Known rows, with every step that occurs
fosu > zenuk > siko: [ 1.19  1.27  1.27  2.38 -1.69 -0.35  0.60 -1.25 -0.06  0.98 -1.09 -0.38
 -1.76  0.83  1.04  0.77 -1.67 -0.13 -0.48  2.85  1.16 -1.18  1.39]
fosu > mirag > zenuk > siko > lere: [ 0.41 -0.44 -0.12 -2.16 -4.12 -0.18 -1.68 -3.13 -1.94 -0.73 -2.08  0.87
 -0.84 -0.52 -2.02 -0.46  1.24  0.11  1.10  1.54  2.44 -0.89  2.70]
fosu > mirag > zenuk > furof: [ 1.61 -0.81  1.52 -0.61 -2.63  1.97  0.61 -0.40  0.56  0.36 -1.81 -0.17
 -1.24 -0.78 -2.86  0.49 -0.63 -0.33  0.10  1.56 -2.82 -0.40  3.79]
furof > mirag > lere > zenuk: [-2.17  0.24  0.49 -2.06  3.99  1.41 -0.88  4.43  0.54 -1.23  1.17  2.04
 -2.67 -0.44  0.25 -2.69 -0.73 -0.56 -1.20 -2.90 -0.78  2.53 -1.31]
siko > lere > zenuk > mirag > fosu: [ 0.71  0.75 -2.35 -1.68  0.43 -1.44 -2.06  0.12  0.94 -2.00  0.58  0.02
 -0.41 -2.19 -0.34  0.68  1.87  2.01  0.42 -1.66  1.35  0.76 -1.34]
siko > lere > zenuk > mirag: [-0.56  1.64  0.28 -0.31  0.01 -1.30 -2.63  0.21 -0.18 -1.19  0.27  1.17
 -1.43 -1.42 -0.01 -1.83  3.72  2.38 -0.56  0.02  2.41  1.63 -0.74]
siko > lere > zenuk: [-1.01  1.36  1.48  1.52  0.20 -0.65 -2.63  0.18 -0.57 -0.16  0.04  0.53
  3.47  1.08  0.53 -2.08  3.97  1.83 -0.12  0.28  2.16  1.55 -1.54]
lere > zenuk: [ 0.04  2.76  1.17  2.91  2.90  0.08 -1.25  2.09  0.74  0.52  1.13  0.53
  2.18  1.08  0.39 -1.53 -0.38  0.88  0.13  0.60 -0.06  1.85 -1.00]
zenuk > siko > lere: [-0.97  0.14  1.03 -1.03 -3.33 -2.45 -0.04 -3.07 -1.64  0.22 -0.78 -0.28
  0.48  0.94  0.81 -1.66  2.71  0.31  2.27  2.26  6.57 -0.08 -0.16]
furof > zenuk: [-0.87  2.70  3.10  2.49  1.65  0.94  0.33  0.14  1.76  1.20 -0.47  0.09
  2.23  0.21  0.25 -1.10 -0.93  0.20 -0.16  1.70 -0.82  1.08 -0.21]
siko > lere > mirag: [-1.27 -0.26 -0.49  0.33 -0.60 -0.15 -1.24 -1.59 -1.95  0.72 -0.69  0.16
  1.86  1.03  0.97 -0.32  4.71  1.57  0.81 -2.34  2.44  0.85 -1.25]
lere > siko: [-1.16  2.44  1.33  2.77  2.42 -0.47 -0.77 -1.29 -1.10  1.54  0.24  0.21
  3.64  1.50  0.04 -1.01 -3.26 -0.60  2.81  0.55  0.18  1.31 -1.42]
mirag > zenuk: [ 0.42  0.60  2.76  1.60  1.84  1.71 -0.76  0.48  0.42 -1.38  0.02  1.44
  2.25  0.73 -0.68  0.51 -0.14 -0.15  1.41  1.76 -1.99  0.08  1.43]
furof > lere > mirag: [-1.34 -0.12 -2.97  0.67  1.95 -0.27 -0.97  1.14 -1.61 -0.61  2.23  0.65
  0.62  0.36  1.13  0.17  1.40 -0.09 -0.11 -0.23  0.65  1.00 -0.14]
mirag > fosu > lere: [ 0.12 -0.36 -0.22 -1.80  0.37 -0.50  1.02  0.62  0.07 -5.15  2.26 -0.91
  1.97  2.03  1.97  1.53 -2.87  0.23  1.55 -2.89  1.42 -0.10 -0.39]
mirag > lere: [-1.16 -0.51  1.93 -1.16  1.74 -0.57 -0.33  1.70 -0.18 -3.49  0.52  1.18
  0.10  1.89  0.97 -1.04  0.29  0.09  2.26 -1.00  2.95  1.98 -0.43]
siko > lere: [-1.87 -0.11  1.95 -0.50 -1.25 -0.39 -1.29 -1.02 -1.00 -1.32 -0.13  0.27
  2.34  1.48  1.06 -1.22  3.89  1.44  2.03  0.21  4.17  1.64 -0.31]
fosu > zenuk > furof: [ 1.33 -0.39  2.99  2.85 -2.98  0.98  1.60 -0.38  1.14  1.39 -1.89 -1.19
 -1.13  0.67  0.26  1.29  0.69  0.63 -1.61  2.61 -1.61 -0.78  1.94]
zenuk > mirag > fosu: [ 0.78  0.61 -1.88 -2.80  1.43 -0.59  0.53  0.73  1.89 -2.43  1.44 -0.32
 -2.37 -1.71  0.12  2.07 -2.57  0.56  2.76 -1.37  1.35  0.97  0.42]
lere > mirag > fosu > zenuk: [ 2.07 -0.37 -2.75  2.38  1.27  1.63  0.07  0.22  0.78  0.34 -0.54 -1.16
  0.31  0.10  0.94  4.67 -1.65  0.68 -0.89 -3.46 -3.92 -1.33 -0.22]
furof > zenuk > siko > lere > mirag: [-0.61  1.34 -0.30  1.21 -2.50 -1.25  0.23 -4.35 -1.16  4.24 -2.39 -0.21
  1.28 -0.88 -0.14 -1.33  3.18  0.02 -1.25  0.90  1.93 -1.80 -1.52]
fosu > zenuk > siko > lere: [ 0.28 -0.22  1.63  1.29 -4.31 -1.07 -0.69 -3.27 -1.18  0.37 -2.21 -0.30
 -0.90  0.70  1.18  0.19  2.54  0.78 -0.77  2.60  3.44 -1.30  0.81]

Rows
[ 1.33 -1.60 -1.88  2.31 -1.62 -1.06  0.16 -1.93  0.23  0.85 -0.30 -1.75
  1.76 -0.64 -0.75  2.93 -3.37 -1.45 -1.49  2.85 -4.42 -2.34  0.49]
mirag > fosu > zenuk > furof > lere > siko
[ 0.90  1.07 -1.00  0.22  2.03 -0.49 -0.33  2.04  0.50 -3.99  2.71 -0.61
  2.77  1.41  1.45  0.45 -2.64  0.55 -0.67 -2.90 -0.71 -0.16 -1.52]
mirag > fosu > lere > zenuk
[-0.22  0.89 -0.49 -0.78  1.96  0.26 -2.44  3.39 -0.18 -2.74  0.29  1.38
 -1.58  0.69 -0.58 -1.82 -1.18  0.63 -0.09 -2.77  0.78  2.90  0.05]
fosu > mirag > lere > zenuk
[-0.51 -1.82 -1.30 -3.37 -1.66  0.62  0.63  0.38  1.40  2.20 -0.43 -1.29
 -0.80 -2.16 -1.02 -0.58  1.96  0.24 -1.64 -1.39 -1.34 -0.13 -1.10]
siko > lere > zenuk > furof > mirag > fosu
[-1.26  0.37 -0.34 -2.48  2.11 -0.54  0.13  2.36 -0.27  0.42  0.75  1.56
 -4.46 -1.05 -0.22 -3.21 -1.90 -1.63 -0.94 -0.84  1.34  0.77 -1.10]
furof > mirag > lere > zenuk > siko
[ 0.95  1.25  1.94  2.60 -0.40 -0.48  0.93  0.78  1.22  2.63 -0.26 -0.73
  1.05  0.42 -0.59 -1.53  0.94  0.47 -0.84  2.23 -0.83  0.37 -0.25]
lere > zenuk > furof
[-2.93 -1.32  1.14 -3.98  2.63  1.52  0.23  3.34  0.02 -2.33  0.72  1.83
 -3.63  0.05  0.81 -1.68 -0.93 -0.86  1.01 -2.84  1.39  2.72 -0.01]
furof > mirag > lere
[ 0.83 -0.77 -2.85  0.66  0.40 -0.86 -0.61 -1.32 -2.11  0.42  0.88  1.40
 -0.01 -0.87 -0.92  0.73  0.44 -1.86 -0.90  2.94 -1.40 -2.60  1.40]
furof > lere > mirag > zenuk > siko
[ 0.78  3.03  0.29  2.30  0.95 -1.72 -0.15 -0.10 -0.16  2.16  0.68  0.10
  0.27  0.54 -0.02 -2.00 -1.58 -0.27  0.34  2.61  2.06  0.05 -0.77]
lere > zenuk > siko
[ 0.73 -0.55  2.12  0.80 -0.23 -1.12  0.52  1.75  0.91 -0.23 -0.53  0.24
  0.02  0.69 -0.61 -1.86  1.68 -0.05 -0.86  0.86  0.08  0.52 -0.86]
mirag > lere > zenuk > furof
[-0.27 -1.55 -2.12  0.34 -1.41 -0.80  1.13 -0.10 -1.05  1.43  0.98 -0.54
 -0.42 -0.48 -0.01  0.05  2.32 -0.66 -1.10  1.57 -0.07 -0.31  0.72]
zenuk > furof > lere > mirag
[ 2.01 -1.08  0.88  2.04 -0.78  1.55  1.44 -1.28  0.00  2.71 -1.73  0.12
  0.89 -0.47 -1.97  1.50  2.09 -0.35 -0.82  0.91 -4.66 -2.23  1.26]
lere > mirag > zenuk > furof
[ 1.39 -0.80  3.43  1.19 -1.37  1.21  1.46 -0.83  0.96  0.83 -1.29  0.22
  1.38  0.09 -1.77  0.52  1.25 -0.51  0.31  3.44 -2.75 -1.32  2.11]
mirag > zenuk > furof
[-1.38 -0.08  1.71 -1.42  2.87  3.73 -0.04  1.86  0.65 -0.29  0.34  1.90
 -1.57 -1.02 -1.02 -0.31 -1.32 -0.96  0.02 -0.12 -3.87  0.80  1.76]
furof > mirag > zenuk
[ 3.08 -1.68 -1.98  2.03 -2.02  1.21  2.18 -1.09  1.45  2.49 -1.88 -2.39
 -0.57 -0.59 -0.15  4.74 -0.37  0.16 -1.83 -1.61 -4.52 -2.52  0.42]
lere > mirag > fosu > zenuk > furof
[-1.66 -0.88  1.50 -2.53 -0.85  1.61  2.84  1.07  0.99  2.59 -0.18 -0.66
 -3.59 -1.07 -0.32 -1.51 -0.34 -0.74  0.16  0.45 -0.47  1.19  1.15]
zenuk > furof > mirag
[ 1.56 -0.17 -0.18  1.57  0.71  1.31  0.08  0.71  1.80 -1.59 -0.07 -1.06
  0.73  0.76  1.02  3.60 -2.45  0.77  0.20 -0.78 -2.02 -0.34  0.58]
mirag > fosu > zenuk
[-0.25  0.89  1.32  0.85  3.04 -0.51 -1.62  3.01  0.34 -2.30  0.87  1.59
  1.04  1.49  0.48 -1.88  0.54  0.38  0.10 -0.81  0.66  1.91 -1.45]
mirag > lere > zenuk
[-1.52 -1.35  1.03 -3.37 -1.76  1.17 -0.34 -2.10 -1.27  0.83 -1.22  1.64
 -2.00 -1.55 -1.15 -1.28  1.73 -1.04 -0.03  1.53  0.77 -1.29  1.43]
furof > mirag > zenuk > siko > lere
[ 2.00 -1.36 -5.87  0.87 -0.71 -1.01  0.10 -1.10 -0.72  0.16  0.89 -1.12
 -1.67 -0.98  0.84  3.87 -1.95 -1.11 -2.04  0.46 -1.22 -2.98  0.59]
furof > lere > mirag > fosu > zenuk > siko
[-1.00 -1.46 -0.74 -3.11 -0.76  0.11  2.84 -1.17 -0.39  0.22  0.65 -1.72
 -0.46 -0.77 -0.10  0.27 -5.67 -2.12 -0.15 -3.14 -2.86 -1.41 -0.86]
zenuk > furof > mirag > fosu > lere > siko
[-0.38 -1.89 -0.97 -4.09 -0.42  1.40  3.38  1.12  2.16  1.81  0.24 -1.76
 -2.68 -1.72 -0.62  0.95 -2.47 -1.08  0.90 -1.29 -1.52  0.24  0.62]
zenuk > furof > mirag > fosu
[-0.96  1.47 -0.89  2.08  2.80 -0.69 -2.36  3.02 -0.22 -1.31  3.13  1.02
  1.86  0.52  0.77 -1.75  0.54  0.11 -1.15  2.56  0.04  1.83 -0.31]
furof > lere > zenuk
[ 1.66  1.38 -1.85 -0.34 -0.09 -2.52  0.90 -0.23 -0.12 -2.34  2.12 -0.98
  1.17  0.90  1.02  0.10 -3.81 -0.55 -0.46 -0.84  1.45 -1.93 -1.37]
mirag > fosu > lere > zenuk > siko
[-1.07 -1.84  2.01 -0.24 -0.70  1.34  0.96 -0.32 -0.19  1.84 -2.54  0.25
 -3.68 -0.82 -0.74 -0.24 -2.72 -1.84 -2.27 -0.82 -4.39 -0.69  0.27]
fosu > zenuk > furof > mirag > lere > siko
[ 0.77 -1.18 -4.06 -1.82 -2.19 -2.22  0.53 -3.80 -1.43  1.49 -0.77 -1.28
  1.05 -0.41  0.23  1.69  1.48 -0.03  1.88 -2.08  3.73 -1.96 -1.65]
zenuk > siko > lere > mirag > fosu
[-0.09 -1.48 -3.00 -1.26 -0.11 -0.30 -0.64 -1.86 -0.77 -0.24 -0.20 -0.93
  2.88  0.26  0.45  2.05  2.69  1.25  1.73 -4.05  1.46 -0.25 -1.82]
siko > lere > mirag > fosu
